Each row comes from the steps of one path. Every step used is in the known rows, and no mark comes twice. Write the path behind each row, first mark first.
Known rows:
G U: [-21  29 -18  -7   2  -3  16 -22 -15  23  20 -21 -14 -10   2 -19 -21  10
  -8  20 -17  -2   4  12 -20  25  -9  18  18  14 -16 -39  -8  -7   5 -12
 -13   8  -5   5  17 -15  11  18  31   4   4  16   6  35]
W U V F B: [  3  23 -12   3  26  13  16  -3 -21  16  29  10 -13  23  -3 -19  -5  -6
  -8  -1  -2  -4  24   3 -30  14 -22  34  13  -6  -4 -12  -5   6  10   1
 -44 -27  34  13  -5 -27  14  37   1  12  25  -4  -2  28]
N F B U J: [-30  30  -2  -2  13   1  25  -9 -23  13  18  26 -39  19 -13  15  12 -26
   1  26  18   7  29  19 -18  16 -20  31   2  15 -29 -43  -1 -27  -3 -18
  11 -24  39  34  22 -11   9  35 -28   6  25  12  -6  51]
J U N: [-13  10  -8 -15  -4 -14  -1 -29 -14  26  28 -22 -16  -9 -10 -25 -18   4
 -16 -15   3  -1  21 -13 -10  17 -20   3 -10   0  -5 -49  -9   3  11 -35
 -22   0  34   2   9   4  22  22   5   1  16  19   2  34]
V F J: [ -4  31 -16  -6  11  25  11 -26 -16  33  13  31 -33  29   1 -14 -31  -3
 -12  28  23  15  35  14   0  25 -16  11  21  20 -15 -33   1  -6  22 -15
 -20   3  33  25 -16  -4  18  28   8  13  24  -8  -8  29]
V F J U: [ -2  22 -20 -18   7  16   2 -27 -12  34  31   8 -22  -1  -7 -23 -36  -3
 -16  14  13  11  26  17   1  21 -18  21   8   9 -14 -36 -11 -16  22 -21
 -16  13  35  21 -17  -4  19  35  23   7  17   1   7  22]
W F B U N: [-21  23  -5  -8   0  -6  19 -14  -9  15  21  20 -28  20 -12  -7  12 -18
  -8  -8  22  -1  28 -18  -7  18 -18  30   1  11  -9 -53 -23 -12  30 -42
 -40 -52  54  17   7 -13  10  22 -32   3  29  43   7  39]
N F B U: [-31  22  -2  -5   6   8  36  -4 -22   2  29  28 -36   3 -10  -2   7 -19
   5  16   1   1  26  15 -22   6 -17  30   6   2 -17 -34 -14 -17  -3 -19
  -4 -38  27  22   6 -17   1  20 -15   5  14  16   2  38]
F V: [-31   9  -2  -5  -2   5  18 -23 -20   6  16 -23 -19   0   4  -5 -11   5
 -10  17   3   8  12  12  -9  16  -3  -2   1   8   3 -33  11  24   9 -14
 -21 -10  19  -7  -5  -3  14  16  11  10  10  -9 -12  22]
B F J U G: [-22  24 -10 -14   0   6  12 -28 -22  52  30   1 -21 -14  -4  -4 -22 -22
  -7   4  22   5  20  11  -6  17 -18  29   5   2 -26 -55 -16 -22  23   2
 -31  30  20  36  -7  -2  20  31  10   3   9  23   0  50]
U N F J: [-14  22  -1  -3  -8  10  19 -25 -25  27  10  31 -48  23  -8 -18 -29  -7
  -7  13  23   5  36   1 -29  12 -32   6  10  25 -20 -48  -3  -1  14 -37
  -6   7  38  32  -2   7  16  22  -2   2  18  -6 -13  46]
N F B U V: [-16  22   1 -10   0   2  39  -3 -26  11  33   8 -39   9  -5 -16   7 -21
  -2   6   1  -4  24   4 -41   2 -21  32  10  -9  -8 -31  -6  -8   2  -9
 -17 -31  27  19   1 -21  13  14  -8  -2  24  14  -5  37]
N F J U: [-14  18  -5 -10  -8   6  18 -23 -20  23  32   9 -34 -16  -7 -15 -35  -5
  -4  16   9   2  25  21 -15   7 -23  20   1   7 -21 -43 -17 -12  12 -25
  -4  22  27  21 -16   4  11  25  29   1   9  -5   7  34]
B F N: [-28  11 -10   2 -12  -1   0 -31 -26  13  21   6 -20   8  -9  19  -9  -6
   7  -2   8   6   4   0   9  21  -4 -21  -8  15  -8 -58   1   2  22 -12
 -31  -1   9   9  -2  -8   5  15  14   8  11  17 -10  40]
B F: [-26   7 -20   1  -6   0  15 -19 -23  23  24  18 -28  14  -6   5  -4   3
  -8   7   1   6  11   8   3  25  -8   1  12   6 -17 -54  -4   1  28 -14
 -26 -10  -3   8  -5  10  10  20 -11   6  12  13   0  40]
J U F N: [ -8  16  -9 -15 -17   1 -11 -30 -17  15  31 -12 -14 -18 -15 -16 -20  -9
  -7  -1   8  -2   3   5  -1  13  -9 -19  -7  11  -4 -44 -13 -13  -1 -16
 -21  28  27   7  -5 -21   7  16  51   4  11  21  -5  35]
N F W: [-22  23 -10   9   1   9  37 -22 -33   4  19  14 -37  18  -2 -12 -23   3
  -4  22  11   3  26  18 -20  15 -15  -5   5  13 -15 -22  -6   7  11 -24
 -16 -11  32   1   1  -4  24  -7  -4  -4   3 -20  -2  27]
G F: [-23  35 -21   0  -5   6  11 -20 -15  31  17   5  -1  -7   5   0 -15   5
 -13  11 -10   1  22  16 -10  13  -8   9  14 -11 -17 -36  -5   8  10 -13
 -13   1   9  -3  10  -7  25  23   4  15   1  15  22  23]
B F J U: [-17   9 -17 -12  -3  -6   6 -26 -19  34  32   6 -23  -5  -9  -3 -21  -4
 -11   2  11   7  14  12   3  18 -15  22   1   9 -22 -59 -11 -15  37 -25
 -20  15  22  21 -21  11  13  31  16   3   9  23   4  42]
F B U: [-31  28 -10 -10  13   2  23  -5 -16   8  22  14 -23   4  -6   5  16 -14
   4   8   4   2  20   7  -6  18 -13  31   4   1 -18 -33 -10 -18   8 -19
 -14 -40  29  20   5 -20   4  22 -18   6  14  36   1  39]
N F: [-23  19  -7   3 -14  16  29 -17 -24   8  25  22 -43  -1  -3 -12 -22   0
   1  21  -4   3  24  15 -28  10 -20   1   7   7 -13 -31  -8   5  -1 -16
   0  -5  11   5   5   3   6  15  15   2  10 -20  -3  29]
B U: [-20  22 -16 -15   2   2  20 -11 -18  16  19   5 -34   7  -8   6   2 -15
  -6  12   9   6  18   2  -9  18  -7   9   9   5 -12 -44  -1  -9   9 -16
 -19 -20  20  11  10 -10  13  15  -6   4   9  31  -4  28]
U G: [-27  34  -8  -8  -4  14  20 -21 -24  39  18  -8 -21 -11   6  -4 -16 -13
  -2  14  13   3  25   4 -20  19 -16   8  11  -1 -17 -29  -6  -8   2  10
 -24   8  11  19  11 -12  16  18   7   9   6  10  -9  41]
U J F V: [-26  26  -2   0  -2 -11  14 -26 -20  14   6 -12 -22 -14  -4  13  -9  -5
 -13  21   5  10   3  23  -8  21  -2  14  -7   7 -13 -46   5  14  16 -13
   0   7  35   2   7   1  19  29   1  23  15  -4  -3  31]
G F V U: [-15  33 -12  -1  10  10  16 -14 -12  27   4 -23  -4  19   8 -14 -19   2
  -8  35 -22   0   1  23 -19  16   1   4  14   9  -3 -24  -2  35  -3  -7
 -39  15  19  -6   8  -9  34  21  17  12   9 -30   5  21]
J F B: [-32  36  -7   3   5  -2  22  -9 -18   8  20  17  -8 -26  -8   2   2   0
   6   5 -14  -6   9  18 -11  16 -10  42  -2  -9 -25 -28 -29  -2  11 -22
  -1 -16  27   8  -4  -8   2  25  -4  20  11  16  24  41]
F B U J: [-31  30  -8  -6  22  -5  15  -8 -15  16  14  10 -26  18 -11  20  18 -21
  -3  19  21   6  26  11  -4  23 -16  28  -1  16 -28 -43   6 -29   6 -17
   0 -26  37  32  17 -15  10  40 -32  11  22  29  -5  49]
W F: [-24  20 -15   0 -17  13  18 -17 -11  15  25  17 -28   6   0   3 -14   0
  -6  11  14  -2  21   6  -1  20  -8  12   6  10 -11 -41 -25  -5  39 -27
 -43 -25  22  -7  -4  -2   0  17   7  10  19  10  15  20]
V U J: [-10  36 -10   2  16   3   9 -10 -15  31  -2 -11 -30  41  -5   4 -11  -4
  -4  37   6   2  15  17 -12  31 -16   2   8  30 -28 -36   9  -3  -1  -9
 -18  13  21  19  15   1  20  32   1   9  24 -19 -12  51]
B U J F: [-17  37 -13  -6   4 -14  15 -16 -20  22   8  13 -33 -10 -15  26   4 -24
  -8  14   9   5  11  14  -9  21  -6  30   1   5 -28 -58  -5 -18  13 -20
   0   2  32  20  17  -5  16  32 -12  17  17  28  11  39]
F B: [-35  24  -7   1   8   8  18  -8 -18   9  22   8  -9  -3  -3  -5   3   3
   6  12  -4  -3  20  13  -9  17 -18  22   0   1 -19 -21 -12  -6   7 -20
  -7 -30  19  11   1 -11   1  24  -6  12  10  13   4  44]
B U G F W: [-22  51 -25  -5  12   4  29 -21 -27  38  17   0  -5   4   7   5  -7 -21
 -15  13  22   4  27  10  -9  15  -3  17  12  -7 -20 -32  -9  -8  14  -6
 -37  -1  39  17  22 -24  47   4 -25   6  -5  27  15  27]

Which path is each row?
[-13  56 -18   3  15  11  26 -22 -23  43   6 -13   2  17  11  -7 -23  -9
  -8  26   3  -3  18  17 -19  19  -7   8  17   3 -24 -19 -14  10   7  -1
 -49  21  34  13  20 -19  51   7  -4   5  -3 -10  12  32]	V U G F W
[-33  39  -3 -13  12  11  27  -8 -21  30  22   2 -18  -8  -2   1  11 -29
   3   8  16   3  27   4 -17  15 -16  32   6  -4 -20 -34 -15 -25  -4   7
 -25 -20  29  34  15 -29  14  26 -18   8  11  35  -7  47]	F B U G
[-31  39 -17  -7  11  -1  20  -7 -16  20  22  15  -4  -4  -3   8  13 -14
  -2  11  -4  -1  21  14  -8  12  -8  36   9  -9 -19 -37 -13 -16   3 -18
 -18 -31  29  17  15 -24  18  29 -22  13   8  42  23  30]	G F B U
[-16  26  -4 -11   4  -5  28  -3 -22  16  30  -5 -26  13  -1  -9  16 -17
  -5  -2   2  -9  22  -4 -26  10 -17  30   9  -5  -8 -34   0  -8   8  -5
 -27 -33  28  17  -3 -23  16  20 -12   1  25  38  -8  38]	F B U V
[ -6  33 -14  11  16 -13   7 -10 -21  23   3   6 -24 -12 -13  31  -7 -16
 -12   8   4   3   4  13 -23  19 -14  31  -5   6 -28 -46  -4  -2  14 -20
 -17  15  34  14  17  -4  13  38   7  22  10   8   7  41]	W U J F
[  2  19  -3 -14  -8  13  -5 -32 -19  15  36 -23 -15   0  -6 -19 -36  -8
  -6  -2   2   0  17   0  -5  16  -9 -10  -6  -4  12 -35  -2   2  11   0
 -32   9  30   1  -3 -28  23  13  44   2  27  -7  -6  19]	J U V F N
[ -9  21 -12   8  19  -5   4  -7 -19  24   8  -6 -29  18  -9  27  -3 -13
 -12  11  19   7  19   7 -21  25 -20  13  -3  18 -24 -39  18  -5  11 -14
 -23   8  26  17  19  -6   9  42   7  15  12   3 -14  40]	W U J
[-33  29 -11  -7   5   9  26  -4 -10   5  26  28 -26   9  -9  10  14 -17
   3   9  16  -1  20   5  -1  16 -10  43   4   8 -15 -40 -27 -23  28 -26
 -35 -54  39  12   0 -22  -2  22 -19   6  21  38  17  31]	W F B U
[-12  16 -14 -10  -1  -6  21 -30 -12  12  16 -25 -15  -5  -1 -45 -10   4
 -24  28  -4   1  -2  21 -23  20  -2  -1  23  23  -1 -39   1   7  -5 -13
 -24  18  10   5   7 -15  11  22  42   5   7  -3  -8  31]	G U F V
[-13  18  -8 -13   1 -11  11 -20 -17  23  12  -1 -35  19 -13  -6   2 -15
 -12  -6  16   6  24 -22 -15  18 -15   2   3   8  -3 -54   2  -2  11 -33
 -26 -24  36  16  16  -5  22  14 -24  -3  18  37  -7  34]	B U N
[-18  39 -11  10   9 -14  21 -24 -27  20   8   4 -21   7  -8  18 -10  -4
 -14  17  17   4  15  18  -3  28  -6  16  -2  11 -29 -35  -6  -2  23 -28
  -5   0  44   7   8  -2  29   9 -20  12  10   9   9  40]	U J F W
[  6  25 -16 -11   2  18  17 -22 -22  26  26   3 -29  23   3 -31 -25  -2
 -17  11   2   3  29   2 -21  18 -14   8  23  -2   3 -23   7   8  13   4
 -34 -12  21   3  -2 -12  28  19   9   4  29 -15  -8  20]	U V F
[ -2  20 -24 -15  -9   3  15 -16 -14  21  21  22 -37  14 -16 -18  10 -17
 -18  15  16   5  13   6 -13  16  -9   1  27  14 -15 -47  -8 -23  -1 -19
 -30  -3  23  17   2 -12   7  16  12   3  10  37  -9  35]	B U F
[-20  54 -14  -7   1  16  15 -22 -21  57   9  20  -9  -2   9   4 -26 -17
 -12  20  18   2  35  14 -16  14 -18  22  19   0 -31 -39  -8 -14  14   0
 -20  33  24  35   1 -12  28  36   4  15   3  18   9  41]	U G F J
[ -8  27 -27   1  18  16  24 -29 -24  14  18   7 -21  31  -2 -14 -25   4
 -11  19  18  13  26  14   1  26  -5  -3  14  13  -5 -16  -1   5  19 -19
 -28 -19  41   1  -1 -11  31   2  -9   5  14 -13   3  18]	V F W
[-34  39 -15   1  10   5  14 -10 -14  24  24  10   9 -10   4  -2  -2   5
   0  11 -12  -7  23  20  -8  15 -15  29   2  -9 -22 -26 -15   2   7 -17
  -9 -21  20   8   9 -17  17  34 -10  19   5  17  27  35]	G F B
[-17  45  -8   0   4  12  -4 -21 -22  35  15 -12   4 -19   1  25 -24 -23
   0  -5   8  -2  13   0 -20   8  -8  -2  -9  -8  -9 -38  -5   3  -2   4
 -44  29  24  19  25 -38  23  26  30  20  -4  16   5  31]	W U G F N
[-27  18  -3  -3  -6  -5  21 -24 -21   6  14 -15 -17 -23   0   2 -13   3
  -7  12 -10   4  -2  19 -11  14   4  16  -2  -2  -2 -39  -6  27  14 -17
 -15  -3  24  -8  -3   0  16  16  13  19   8  -4   5  23]	J F V
[-14   5  -4  -8 -13  -2  14 -30 -21  17  32  -4 -38  -9 -11 -33 -27  -1
 -10  -5   1  -1  24  -3 -27   6 -25   6  -5   1  -7 -44 -18   5   2 -32
  -8   1  31   6   9   7  19  18  10  -5  17  -9   4  32]	J U N F
[-23   7   5  -8  -6  -2  28 -27 -24   1  17  -5 -43  13  -7 -17  -9 -14
 -11   9  12   8  20  -3 -29   5 -11  -1   2  14   9 -48   5  20   1 -27
 -22 -20  40   9  14  -2  22   9 -12   0  19  -8 -16  25]	B U N F V
[-14  40 -19  -2   2   8   7 -17 -17  46   7  25 -12   5   4   2 -22  -2
 -12  22   9   3  28  20  -7  15 -12  16  16   7 -28 -42  -3  -4  21 -23
 -11  17  24  21  -2  -5  23  34   6  15   4  16  14  34]	G F J
[  4  18 -12   4  -7   6  -9 -16 -18  11  15   1 -22   6 -16   3 -10 -16
  -7  -3  16   2   3  -2 -20  14 -10 -21   2  18  -5 -40  -4  -6  -4 -21
 -43  23  26  13   5 -28   0  20  49  14   5  18 -17  34]	W U F N
[-10  36 -10 -11  22   9  22 -17 -16  21  30   0  -5  11   0 -42 -15   3
  -8  15 -15  -8  22  14 -26  25 -17  39  21   0 -10 -20 -11  -4   3   3
 -26 -19  20  16   2 -29  19  31  10   4  29  -1   4  32]	G U V F B
[-17  23  -6  -2  -8  21  26 -20 -24  22  15  34 -49  14  -3  -4 -27  -6
   1  31  15   7  30  18 -23  12 -25  11  11  22 -24 -36  -5  -5  13 -25
  -2  11  26  27 -13   4   6  20  14   6  12 -12  -8  41]	N F J
[ -8  20  -8  -5 -19   9  -5 -29 -17  15  17   8 -23   2 -10  -6 -11  -7
  -5  10  13   1  10   4  -3  19 -11 -30   2  17  -7 -44  -3  -8  -5 -15
 -23  17  22  12   0 -21   4  10  40   9  12  15 -15  40]	U F N
[ -1  25 -17  -9  -9  11   7 -20 -15  36   9  33 -36  23  -7 -19 -12  -8
 -21  25  26   4  25  13 -12  20 -21   4  25  25 -26 -43  -5 -18  12 -28
 -15  26  25  29 -16  -1   8  25  22  10  14  19 -10  47]	U F J
[  1  28 -19 -14  -6   7  14 -16 -16  33  12  37 -44  24 -13 -13   0 -23
 -18  26  30   7  22   9 -11  17 -14  11  30  28 -23 -53  -3 -29  11 -27
 -24   9  32  37 -12  -8  10  23  14   4  15  36 -11  45]	B U F J
[-29  12  -2  -2 -15  10  23 -22 -12   2  20 -10 -25   4   7  -3 -15   2
 -10  15  14   3  10   9  -1  17  -1   8  -1  16   6 -40 -11  16  38 -22
 -42 -26  33 -12 -10  -3   6  17  11  12  19  -5   5  13]	W F V
[ -5  19 -20  15  21  -4  17  -7 -26   8  14 -13 -21  22  -5  14  -8  -3
 -12   3  17   1  11   3 -23  18 -11   9   1  16 -12 -20   3   9  16 -27
 -49 -11  38   1   5 -13  18   8   6   7  -6   7  -5  23]	F W U
[-16  19  -1   4   5  18  29 -17 -21   5   8 -15 -37  25   2 -22 -22  -3
   3  37 -13   2   3  24 -35  12 -11  -3  12  21  -3 -24   0  32  -8  -9
 -27   7  22   1  -2  -3  19  11  23   0  17 -55 -17  28]	N F V U
